Each row was made from one walk, in order. Every step used is in the known rows, and no mark comes twice. Write each row's walk.
Known rows:
zovak > golen: [-22,  27,  10,  -5,  -7, -19, -13,  -7,  11,  -1,   1,  -2,   8,  -7,  -7,
  12, -52,  -9,   5,  28,  27,  -1,  -8,   4,  -3,  14,   9]
zeve > kinek > zodiv > tepeso > golen > zovak > siral: [ 55, -43,  -8,  -9, -48,  26, -20,  -4, -14,   2,  -5,  12,  34,   5, -14,
 -52,  25,  39, -11, -49, -52,   6,   4,   4,  -4, -32, -63]
siral > zovak > golen: [-12,  41,   6, -19,   9, -13, -11, -12,   9, -11,   4,  16, -10,   5, -21,
  16, -54,  37,  16,  41,  20, -17,  -5,   0,  12,  19,   2]
zeve > kinek: [  8,  28,  -3, -15,   3,  -1,   2, -24,  -2, -18,  -1, -17,  14,  -2,   1,
   4,  19,  -7, -20,  15,  -4, -12, -41,  11,  -5,   5,  21]
siral > tepeso > golen > zovak > zeve > kinek > zodiv: [ 42, -13, -39,  13, -57,   9, -11,  -4, -16,   5,  15,  29,  -6,  -1,  11,
  -8,  50,   0, -23, -20, -43,  -5,   8,   8, -39,  14,   8]
tepeso > siral > zovak > zeve > kinek: [-22,  56, -19,  -2,  23,  -1,   3, -17,   2, -20, -10,  17, -30,  22, -19,
  10,  32,  24, -15,  24,  -3, -11, -27,   6,   0,   0, -10]
siral > tepeso > zodiv > zovak > golen: [ 13,  13,  18,  24,  16, -19,  14,  19,  22,  42,  25,  15,  -1, -11,  23,
  37, -67, -21,   7,   4,  10,   8,   3,  -2,  19,  21,  28]
siral > tepeso > zodiv > zovak: [ 32,   8,  25,  26,  16,  -7,  27,  27,  17,  31,  19,   1, -14,  -8,  22,
  28, -14, -10,   4,  -5,   4,   5,   5,  -8,  22,   8,  38]
zodiv > zovak > siral > tepeso: [ 20, -40,  25,  28,   2,   6,  15,  34,  18,   8,   7,   4,   0,  -3,  28,
  31,  -9, -35,   7,  -8,  32,  -7,  -5,  -5,  41, -24, -42]
siral > zovak > golen > tepeso > zodiv: [-42,  52,  13, -17,  34, -11, -10, -12,  23,  21,  14,  -1, -21,  -8,   8,
 -10, -61,  55,   8,  36,  -3,   9,  -3,   2,   8,  22,   7]
kinek > zeve: [ 12,   5, -27,   7,  13,  -9,  -3, -13, -26, -20,  -5, -20,  -5,  10, -12,
  -1,  36,  -7, -18,  23,  18,  -3, -48,   2,  -4,   0,  31]
tepeso > palapu: [-33,  -3,  16,  -5,   2,  -1,  27,  10,  10,  -5,   0, -18,  -3, -13, -12,
   1,   1,   0,  13,  27,  33, -11,  -1,   0,   4,   3,   7]
kinek > zeve > zovak: [ 22, -39, -15,  -3,  37,   4,   5, -16, -30, -34,  -6, -19,  -3,  14, -11,
  36,  32, -23,  -3,  12,  -8,  -8,  -7,  -4,   1,   3,  37]
zeve > kinek > zodiv > tepeso: [ -4,  27, -28, -25, -32,   4,   6, -12, -22,  15,  -6, -16,  49, -11, -15,
 -58,  20,   5,  10, -22, -61,  16,  -6,  -3, -35, -13,  35]
siral > zovak: [  7,  33,  14, -14,  12,  -3,  -1, -12,   0, -17,  -3,   5, -20,   6, -29,
   4,   3,  42,  16,  31,  18, -20,  -3,   3,  12,  -1,   8]
kinek > zodiv > zovak: [ 26,   2,  -9, -23,  -7,   0,  -7, -10, -24,  -9, -17,  17,  27,   1, -20,
  35,   0, -18,  36, -31, -19,  18,  29,  -8,  -3,  13,  27]
siral > tepeso > zodiv > zovak > zeve: [  5,  -8,  10,  30,  15, -10,  20,  16,  17,  45,  16,  18, -36,   9,  21,
  29,   6, -21,  -5, -14,   7,  11,   9,  -4,   3,   0,  72]
golen > tepeso > siral > zovak > zeve: [-76,  57,  -1,   3,  26,  -1,  -6,   2,  18, -25, -15,   4, -50,   1,   7,
 -24,  15,  21,   2,  15,  32,  -8,   7,  -2,  -3,  -2, -39]
kinek > zeve > zovak > golen > tepeso > palapu: [-80, -42, -18,   3,  51,  -2,  15,   0,  -7, -22,   5, -27,   2, -17,  13,
  19, -18, -31,   5,  23,  11,  -8,  -3,  -4, -10,  33, -14]
golen > zovak > siral: [ 43, -49,  22,  -1, -20,   7,  -7,   2,   5,   0, -13,   3,  -9,  39, -12,
  14,   0,  31,  -3,   7,  36,   2,   2,   6,  24, -23, -42]
zeve > kinek > zodiv > zovak > golen > tepeso: [-39,  28, -31, -31,   3,  -5, -19, -27, -11, -14,  -3,  12,  47, -16,  19,
  24, -34, -38,  10, -25, -39,  20, -10,  -3, -16,  41,  -5]
kinek > zodiv: [ 12,  20,  -9, -26, -31,  -3,  -3,  -7, -22,  -4, -11,  -3,  21,  -9,  -9,
  -3,   6,   0,  25,   8, -27,  13,  22,  -2, -21,   4,  29]
kinek > zodiv > tepeso > golen > zovak: [ 40,  -7,  -1, -10, -52,  14, -21,   4, -14,   6,  -9,  16,  17, -10, -32,
 -63,   5,  43,  19, -52, -22,   3,  37,  -6, -24,  -4, -18]
zovak > golen > tepeso: [-72,  33,   6, -10,   3, -18, -19,  -3,  24, -13,  -1, -16,   6, -22,  20,
 -17, -50, -18,   2,  18,  31,  -3,  -8,   6,  -9,  21, -12]
zeve > kinek > zodiv > zovak > golen: [ 16,  17, -33, -32,  -6, -11, -15, -27, -21,  -4,   3,  30,  55,   2, -11,
  50, -34, -32,  13, -21, -46,  14,  -8,   0, -12,  30,  22]
zovak > golen > tepeso > siral: [-78,  69,  11,   5,  15, -15, -13,  14,  27, -19, -13, -16,   0, -23,  30,
 -21, -55, -26,   3,  23,  39,   4,  -7,   2,   1,  25, -79]
zeve > kinek > zodiv > tepeso > palapu: [-37,   4, -25, -23, -29,  10,  36,   7, -15,  22,  -1, -22,  45, -20, -17,
 -55,  18,  12,  14, -11, -52,   7, -10,  -6, -29,  -9,  13]
zodiv > tepeso > golen: [ -7,  19,  20,   7,  -5,   3, -13,   8,  12, -12,   4,  -9,   2, -38, -12,
 -65,   2,   8,   3, -28,  14, -21,   2,   2,  -4, -18, -10]
tepeso > zodiv > zovak: [ 30,   7,  26,  -9,  33,  -6,   5, -10,  10,  16,   1,   7,  -6,   8, -12,
  37,  -9,   4,  -2, -16,  -4,  17,   1,  -4,  24,   6,  50]

Which walk is each row?
[ 39, -39,  42,  -3,  34,   1,   2,   0,  14,  23,   0,   6,  -2,  18,   0,
  42,  -9,   5,   1, -18,   5,  25,   3,  -3,  45, -25,   3] -> tepeso > zodiv > zovak > siral
[ 26,  -4,  21,   6, -24,   9, -18,   5,  10, -13,  -6,   6,  -6,  -5, -28,
 -57,   1,  42,  -6, -41,  24, -18,   6,   0,  -2,  -9, -21] -> zodiv > tepeso > golen > zovak
[ 18,  19,  20,  31, -10,   2,   1,  28,  15, -12,  25,  -9, -13, -46,  29,
 -22,   8, -21,  -4,  16,  23, -31,   3,   7,   4,   1, -21] -> siral > tepeso > golen
[-71,  -4, -11, -21,   1,  -4,   7,   7,   2,   0,  -3,  12,  29, -27,   6,
  16, -58, -30,  45, -19,  -4,  14,  30, -11, -12,  34, -22] -> kinek > zodiv > zovak > golen > tepeso > palapu
[ 49, -84,   1,  40,  25,  20,   1,  23,  -9, -25,  17, -14, -13, -20,  31,
  20,  41, -41, -13,   9,  -1, -28,   0,   4,  29, -25, -51] -> kinek > zeve > zovak > siral > tepeso > golen
[ -4,  68,  17,   0,  19,  -4,   6,   8,   8, -23, -11,   5, -24,   6, -21,
   4,  -3,  34,  13,  32,  24, -10,   1,  -2,  23,  -1, -50] -> tepeso > siral > zovak
[ 33,   8, -31, -32,  -5,   4,  -3, -29, -26, -16,  -3,  16,  42,   0, -16,
  39,  22, -23,   8, -32, -48,  17,  -8,  -3,  -8,  18,  33] -> zeve > kinek > zodiv > zovak
[-50, -23, -25,  -4,  44,  -5, -14, -16, -11, -30,  -6, -21,   2,  -8,  16,
  18, -19, -34,  -2,  14,   6,   1,  -7,  -2,  -8,  27,   9] -> kinek > zeve > zovak > golen > tepeso
[ 25, -15, -45, -24, -42,  -2, -14, -35, -30,   8, -13,  25,  12,  41, -20,
  17,  46,  17, -14, -15, -42,  19,   2,   6, -42,  11,  56] -> golen > zovak > zeve > kinek > zodiv
[-28,  14, -19,  -7,   2,  -7,  -5, -33,  -2,  -7,   8,   0,  -9,  13,  -1,
   7,  38, -15, -29,   4,  -3,  -4, -34,  10, -19,  -3,  63] -> zovak > zeve > kinek
[ 57,  -4,  24,  32, -30,   8,  -6,  26,  13, -10,  17,   9, -21, -17,  11,
 -11,   7,  11, -13,  -2,  34, -28,   7,   8,  10,   8, -44] -> siral > tepeso > golen > zovak
[ -1, -18,  -1,   1, -21,  -7, -12, -17,  -1,  -3, -18,  17, -31,  46, -19,
  13,  17,  18, -14,  -6,  34,   1,   5,   2, -12,  -3,  39] -> golen > zovak > zeve
[-16,  27, -21, -18,  18,  -1,  -3, -39,  -4, -12,   3,  15, -27,  24, -22,
  12,  39,  29, -23,  26,  -9, -15, -31,  10,  -8,   2,  52] -> siral > zovak > zeve > kinek
[ 22, -63,  40,  26,   4,  17,  20,  34,  14,   5,   3, -13,  -7,  -9,  33,
  26,   1, -39,  19,  16,   9, -13,  35,  -5,  28, -30, -25] -> zeve > zovak > siral > tepeso
[ 25, -24,   7,   9, -17,   1, -32, -17,   2, -21,  -2,  30, -35,  17, -22,
   8,  24,  20, -18, -21,  32, -14,  10,  11, -10,   6,  16] -> tepeso > golen > zovak > zeve
[ 33, -82,  -4,   4,  36,  11,  -1,  -9, -24, -25, -17, -21,  -1,  20,  -4,
  42,  33, -22,  -1,  12,  -2,  -1,  -1,  -3,  24, -28,  -7] -> kinek > zeve > zovak > siral
[  9,  -9, -18,  -8, -17,  -1,  -8, -33,  -6,  -6,  -5,  16, -15,  43, -15,
  18,  32,  20, -39,  -8,   3,   2, -31,  12, -16,   5,  48] -> golen > zovak > zeve > kinek
[ 65, -45,  37,  28, -25,   7,  20,  32,  19,  55,  14,  -4, -26,  26,  27,
   4,  -8,  36, -10,  19,  14,  13,   5,   0,  26, -24, -37] -> golen > zovak > siral > tepeso > zodiv
[-29,  81, -34, -20, -14,  -2,   2,   3, -11,  15,  -8,  18,  33,  -5, -22,
 -49, -42,  42,  17,   7, -54,  10,  -4, -11, -20,   5, -62] -> zeve > kinek > zodiv > tepeso > siral > zovak > golen
[ 49, -78,  11,  35,  35,  10,  29,  23, -13,  29,  12, -26, -20,   8,  34,
  30,  29, -17, -15,  28, -26,  12,  -5,  -5,  25, -22,   4] -> kinek > zeve > zovak > siral > tepeso > zodiv
[-58,  -1,  17,   2,  -4,   5,  34,  27,  15,  13,   0, -28,   7, -20, -18,
 -56,  -9,  16,  21,  -5,  28, -10,   2,  -9,  -7, -16,   6] -> zodiv > tepeso > palapu
[ 34, -82,  -6,  31,  17,  11,  22,  28, -16,  -2,   9, -23, -10,   9,  29,
  28,  36, -37,  -4,  23,   2, -13,  -2,  -2,  25, -29, -26] -> kinek > zeve > zovak > siral > tepeso
[ 38, -65,  45,  23,  19,  12,  28,  31,  17,  44,  16, -24, -13,  -7,  40,
  23,  -4, -14,   8,  22, -16,   8,  39,  -8,  34, -23,  -5] -> zeve > zovak > siral > tepeso > zodiv
[-38,  47, -44,  -3, -28,   1,   7,   2, -16,  19, -22,  -1,  26,   2,  -9,
 -58,  35,  -9,  -2, -28, -46,  22,   0,  -7, -48, -14,   0] -> zovak > zeve > kinek > zodiv > tepeso > siral
[-63,  57,  13,   6,  31, -14, -12,  16,  25, -27, -11,   7,   8, -17,  23,
  19, -66, -49,  15, -15,  43,   7,   0,  -9,  17,  26, -78] -> zodiv > zovak > golen > tepeso > siral
[-53,  35,  22,  -6,  17, -18, -12, -10,  27,  24,   9, -20,  -3, -20,  26,
 -15, -50,   6, -10,  22,   6,  22,  -4,   5,  -5,  25,  12] -> zovak > golen > tepeso > zodiv
[ 10,  -9, -16,   5, -19,   8, -18, -22,   8,  -5,   2,  18,  -9,  14, -29,
 -52,  38,  31, -37, -52,  -3, -14, -19,   5, -21, -12,  19] -> zodiv > tepeso > golen > zovak > zeve > kinek
[-13,  22,  -8, -18, -40,   2,   3,   6, -15,  20, -17, -13,  31, -12, -17,
 -66,   0,  12,  34, -23, -32,  17,  31, -13, -30, -17,  29] -> kinek > zodiv > tepeso
[ 44, -43,  23,  29, -39,  11,  12,  38,  14,  16,   4,  -1, -18,  26,  19,
   1,  -3,  13,  -9,  18,  39,  -9,   4,   2,  27, -24, -58] -> golen > zovak > siral > tepeso
